Each row was made from one small tree. The marks that hang from a mark follow it in brackets, in alphabetical order. Every link used is in the known rows. Write each row's tree.
Known rows
patam(mimon(zezes)): [ 0.872  0.090  0.040 -1.099  0.717 -2.818 -0.744 -1.517  2.892  2.150
  1.748 -0.316  0.868  0.967 -1.785 -0.184  3.185 -1.906  0.610  3.390]
zezes(mimon(sumef)): [-2.819 -3.160 -0.902  0.140  1.913 -0.848 -1.447 -1.172 -0.215  0.282
 -0.950 -1.811  2.825  0.385 -0.961  1.382  2.542  0.757 -2.031  0.192]
sumef(givi poraros(mimon(zezes))): [-2.495 -2.986  0.213 -3.108 -0.614 -2.257  0.151  1.083  0.874  4.628
  2.286  1.645 -0.978  2.484  1.703 -3.010  0.056 -0.693 -2.263  2.067]
zezes(mimon): [-2.617 -2.765 -0.272 -0.818  1.719 -1.070 -1.060 -0.526  0.854  0.712
 -0.409 -0.663  2.305  0.443 -0.607  0.451  2.641 -0.735 -0.791  0.417]
patam(mimon): [ 0.282 -1.483  0.921 -1.373  1.261 -3.265 -1.119 -1.885  2.113  1.392
  2.278  0.373  0.830  2.243 -2.303  0.945  2.690 -2.778  1.544  1.937]
poraros(mimon sumef(givi)): [-1.819 -5.838  1.489 -4.251  1.318 -2.842 -0.925 -0.206 -0.144  2.858
  2.579  1.779  0.748 -0.118 -2.189 -3.622 -0.740 -3.655 -1.656  2.378]
mimon(givi poraros(sumef) zezes): [ 1.365  1.328  0.293  0.240 -3.106 -1.382  0.699  1.593  2.020  3.195
 -1.128 -2.445  0.169 -3.612 -2.326 -3.831  2.217  0.265 -3.520  5.779]
zezes(mimon(poraros sumef(givi))): [-1.898 -5.215 -0.125  0.623  0.916 -1.041 -0.677 -0.541  0.203  1.759
 -1.351 -1.188  0.953  0.824 -2.180  0.161  0.832  2.402 -3.291  1.837]
mimon(zezes): [-1.025  0.411 -0.646 -0.967 -0.511 -1.345 -0.096 -0.057  2.869  2.171
  0.296 -1.770  1.148 -1.344 -0.058 -0.729  3.630 -0.573 -1.031  3.176]
mimon(poraros): [-0.353 -2.100  0.888  0.047 -0.498 -1.562  0.135 -0.517  2.562  2.119
 -0.111 -0.764 -0.177 -0.466 -2.651 -0.265  1.831 -0.563 -0.686  3.549]
sumef(givi): [-2.010 -4.120  1.045 -2.370 -0.550 -2.685 -0.249  0.499  1.371  2.338
  1.662 -0.119 -0.336  1.639 -0.396 -0.087  1.619 -0.591 -0.640  1.023]
patam(zezes(mimon(poraros(sumef(givi))))): [-1.005 -4.668 -1.059 -1.532  2.290 -1.404  0.341  1.163 -0.645  1.187
  2.569  1.067  0.304  0.316 -3.658 -0.810  0.453 -0.202 -3.553  1.724]
zezes(mimon(poraros)): [-1.503 -3.153  0.100  0.346  1.185 -0.949 -0.512 -0.564  1.432  1.451
 -1.330 -0.641  1.319 -0.080 -2.085 -0.377  1.745  0.265 -1.496  2.254]
poraros(mimon): [-1.815 -2.723  0.966 -2.110  1.572 -1.550 -0.337 -1.679  0.776  2.800
  0.993  1.156  1.790  0.189 -1.000 -1.093  1.098 -3.388 -0.457  1.082]
givi(poraros): [-1.370 -2.699  0.090  0.144  0.789 -0.874  0.228  0.364  1.578  0.904
 -0.093 -1.186 -0.458  0.379 -2.248 -0.934  2.450 -1.389 -0.020  0.152]
givi(poraros(mimon(zezes) sumef)): [-0.793 -3.357 -0.210 -1.243  1.751 -0.720  0.111  0.342  0.878  2.217
  0.280 -0.115  0.207 -1.803 -3.167 -4.779  0.619 -3.002 -1.710  2.510]
patam(zezes(mimon(sumef))): [-2.077 -2.813 -2.141 -0.510  3.198 -0.699 -0.105 -0.226 -1.363  0.131
  1.927 -0.200  2.171  0.660 -2.199  1.955  2.304  0.187 -3.248 -0.541]
givi(poraros sumef): [-0.974 -4.317  0.413 -0.759  0.778 -1.519  1.384  1.400  0.036  1.787
  1.059 -0.186 -1.099 -1.504 -3.071 -1.162  2.180 -1.732  0.935  0.027]
sumef(givi(poraros)): [-1.591 -5.069  0.747 -1.147 -0.149 -1.925  0.384  1.277  1.259  2.159
  0.827 -0.339 -1.467  1.772 -1.538 -1.301  1.190 -0.265 -0.811  0.092]
patam(mimon(poraros sumef zezes)): [ 1.790 -0.856 -0.239  1.013  0.432 -2.193 -0.524 -2.086  2.566  2.441
  0.390 -1.337  0.350  0.298 -3.600 -0.017  2.325  0.439 -1.309  5.062]
sumef(givi poraros(mimon)): [-2.925 -4.204  1.004 -3.336 -0.237 -2.616 -0.103  0.795  0.179  4.018
  2.712  2.099 -1.049  3.568  1.295 -2.103 -0.293 -1.385 -1.580  0.801]

Which tree is each row?
[-1.270 -4.791  0.449 -1.494  0.367 -1.416  0.766  0.851  1.065  3.614
  0.512  0.592 -1.062  1.012 -1.341 -3.134  0.361 -0.779 -1.652  0.956]
sumef(givi(poraros(mimon(zezes))))
[-2.131 -1.462  0.002 -0.902 -0.479 -1.575  0.178  1.621 -1.253  2.023
 -0.013 -0.278  1.438 -0.108  0.494 -0.457  2.499 -0.077 -1.355 -0.382]
zezes(mimon(givi(sumef(poraros))))
[-1.523 -3.269 -0.115 -1.550  0.862 -1.323 -0.083 -1.228  0.397  3.900
  0.367 -0.126  1.471 -0.225 -0.617 -1.638  0.778 -0.397 -3.185  2.251]
poraros(mimon(sumef(givi) zezes))
[ 1.962 -1.897 -0.266 -0.653  2.272 -2.722  0.594 -1.006  1.087  1.750
  3.960  1.925 -0.513  2.047 -5.102  0.909  1.415 -1.919 -0.793  2.763]
patam(mimon(poraros) zezes)
[-0.564 -2.327  0.522  0.375 -0.636 -1.205  0.751  1.072 -0.443  2.623
 -1.493 -0.479  1.065 -1.616 -1.941 -0.841  1.907  0.588 -1.855  1.488]
zezes(mimon(givi(sumef) poraros))
[-1.548 -2.209 -0.223  0.174  0.390 -0.699 -0.459  1.338 -0.427  0.696
 -1.550 -1.548  1.614 -0.499 -1.581 -1.978  2.178 -0.503 -2.264 -0.143]
zezes(mimon(givi(poraros(sumef))))
[-2.158 -0.154  0.645 -1.810 -0.872 -1.760  0.007  0.431 -0.034  3.328
  1.338  0.934  0.492  1.815  1.385 -1.688  1.297 -2.121 -1.662  0.626]
sumef(poraros(mimon(givi)))
[-0.280 -1.353  0.754 -0.055 -1.639 -1.549  1.674  2.224 -0.729  2.362
 -0.126 -0.926 -0.410 -1.557 -1.699 -1.218  2.782 -1.090 -0.395 -0.536]
mimon(givi(poraros sumef))
[-0.964 -1.917  1.287 -2.762  0.108 -2.069 -0.587 -0.096 -0.685  2.550
  1.151  0.546  2.067 -1.574 -1.832 -3.438  0.593 -4.031 -2.049  1.921]
poraros(mimon(givi) sumef)
[ 1.959  0.548  0.091 -0.120 -0.575 -2.462 -0.060  0.384  1.659  2.126
  0.691 -1.106  0.179 -0.082 -2.774 -2.593  2.785 -1.803 -0.863  2.766]
patam(mimon(givi(poraros(sumef)) zezes))
[-0.371 -0.481  0.501 -2.456 -0.365 -1.640 -0.180  0.306  0.175  3.335
  0.593 -0.181  2.121 -2.892 -1.237 -4.560  1.152 -3.186 -2.986  3.439]
poraros(mimon(givi zezes) sumef)
[-2.729 -5.355 -0.686  0.308  1.712 -0.779 -0.831  0.011 -0.468  0.885
 -1.065 -1.427  1.167  1.376 -1.386  0.125  1.501  1.690 -2.682 -0.630]
zezes(mimon(sumef(givi(poraros))))
[-1.038 -1.748 -0.289  1.931 -0.313 -0.488 -0.321 -0.245 -0.408  1.636
 -2.743 -2.299  2.037 -0.467 -1.743  0.236  2.049  2.299 -3.695  1.412]
zezes(mimon(givi poraros sumef))
[-1.834 -2.018 -0.890  1.725  0.502 -0.036 -0.338  0.308 -1.186  0.737
 -2.562 -2.565  2.099  0.176 -1.183  0.085  2.602  1.478 -3.121 -1.221]
zezes(mimon(givi(poraros) sumef))
[ 2.525  1.065  0.034  1.581 -1.285 -2.151  0.065 -1.197  1.704  2.986
 -0.486 -1.892  0.599  0.012 -2.954 -0.340  2.675  0.901 -2.284  4.445]
patam(mimon(givi poraros sumef zezes))
[ 2.962  0.525  0.868  0.096 -1.647 -2.944  1.145  0.088  1.697  3.994
  0.682 -0.106 -0.389 -1.155 -3.145 -1.535  2.518 -0.774 -0.373  4.528]
patam(mimon(givi(sumef) poraros zezes))
[-1.698  1.005 -0.084 -1.564 -1.302 -1.394  0.351  0.737  0.548  3.912
  0.840  0.261  0.522  0.854  1.838 -2.541  1.699 -1.404 -2.354  1.866]
sumef(poraros(mimon(givi zezes)))
[-2.162 -4.053 -1.821 -1.052  2.817 -1.048  0.047  0.315 -1.551  0.673
  2.272  0.221  1.492  1.415 -2.015  1.596  1.618  0.762 -3.613 -0.713]
patam(zezes(mimon(sumef(givi))))
[-2.219 -1.626 -1.179 -0.856 -1.399 -1.625 -0.313  0.855  1.048  2.835
  1.030 -2.117 -0.320  1.188  1.232 -0.680  2.133  2.407 -3.641  2.636]
mimon(sumef(givi poraros) zezes)
[-1.555 -5.114  0.446 -1.024  0.900 -1.721 -0.894  0.420  0.814  1.526
 -0.367 -0.250  0.637 -0.252 -2.857 -2.014  0.459  0.124 -2.215  3.041]
zezes(mimon(poraros(sumef(givi))))
[-1.426 -3.859  0.123 -0.502  1.424 -1.271 -1.042 -0.196  0.957  0.917
 -0.674 -0.712  1.316 -0.953 -3.021 -1.676  1.182 -0.425 -1.883  3.236]
zezes(mimon(poraros(sumef)))
[-2.944 -4.749 -0.523 -0.453  1.494 -1.262 -1.274 -0.516 -0.440  0.996
 -0.514 -1.294  1.995  1.286 -0.721  0.886  1.715  1.563 -2.586 -0.004]
zezes(mimon(sumef(givi)))
[-0.661 -1.630 -1.620  0.868  1.383 -0.351  0.794  0.488 -1.601  1.212
  0.509 -0.586  1.504 -0.067 -2.841  1.100  1.797  1.386 -4.559  0.376]
patam(zezes(mimon(givi poraros sumef)))
[ 1.608  0.950  0.360  0.461 -3.400 -1.490  2.251  1.956  1.268  4.549
 -1.046 -1.527 -0.466 -3.942 -1.791 -2.306  2.682  0.867 -2.337  4.562]
mimon(givi(sumef) poraros zezes)
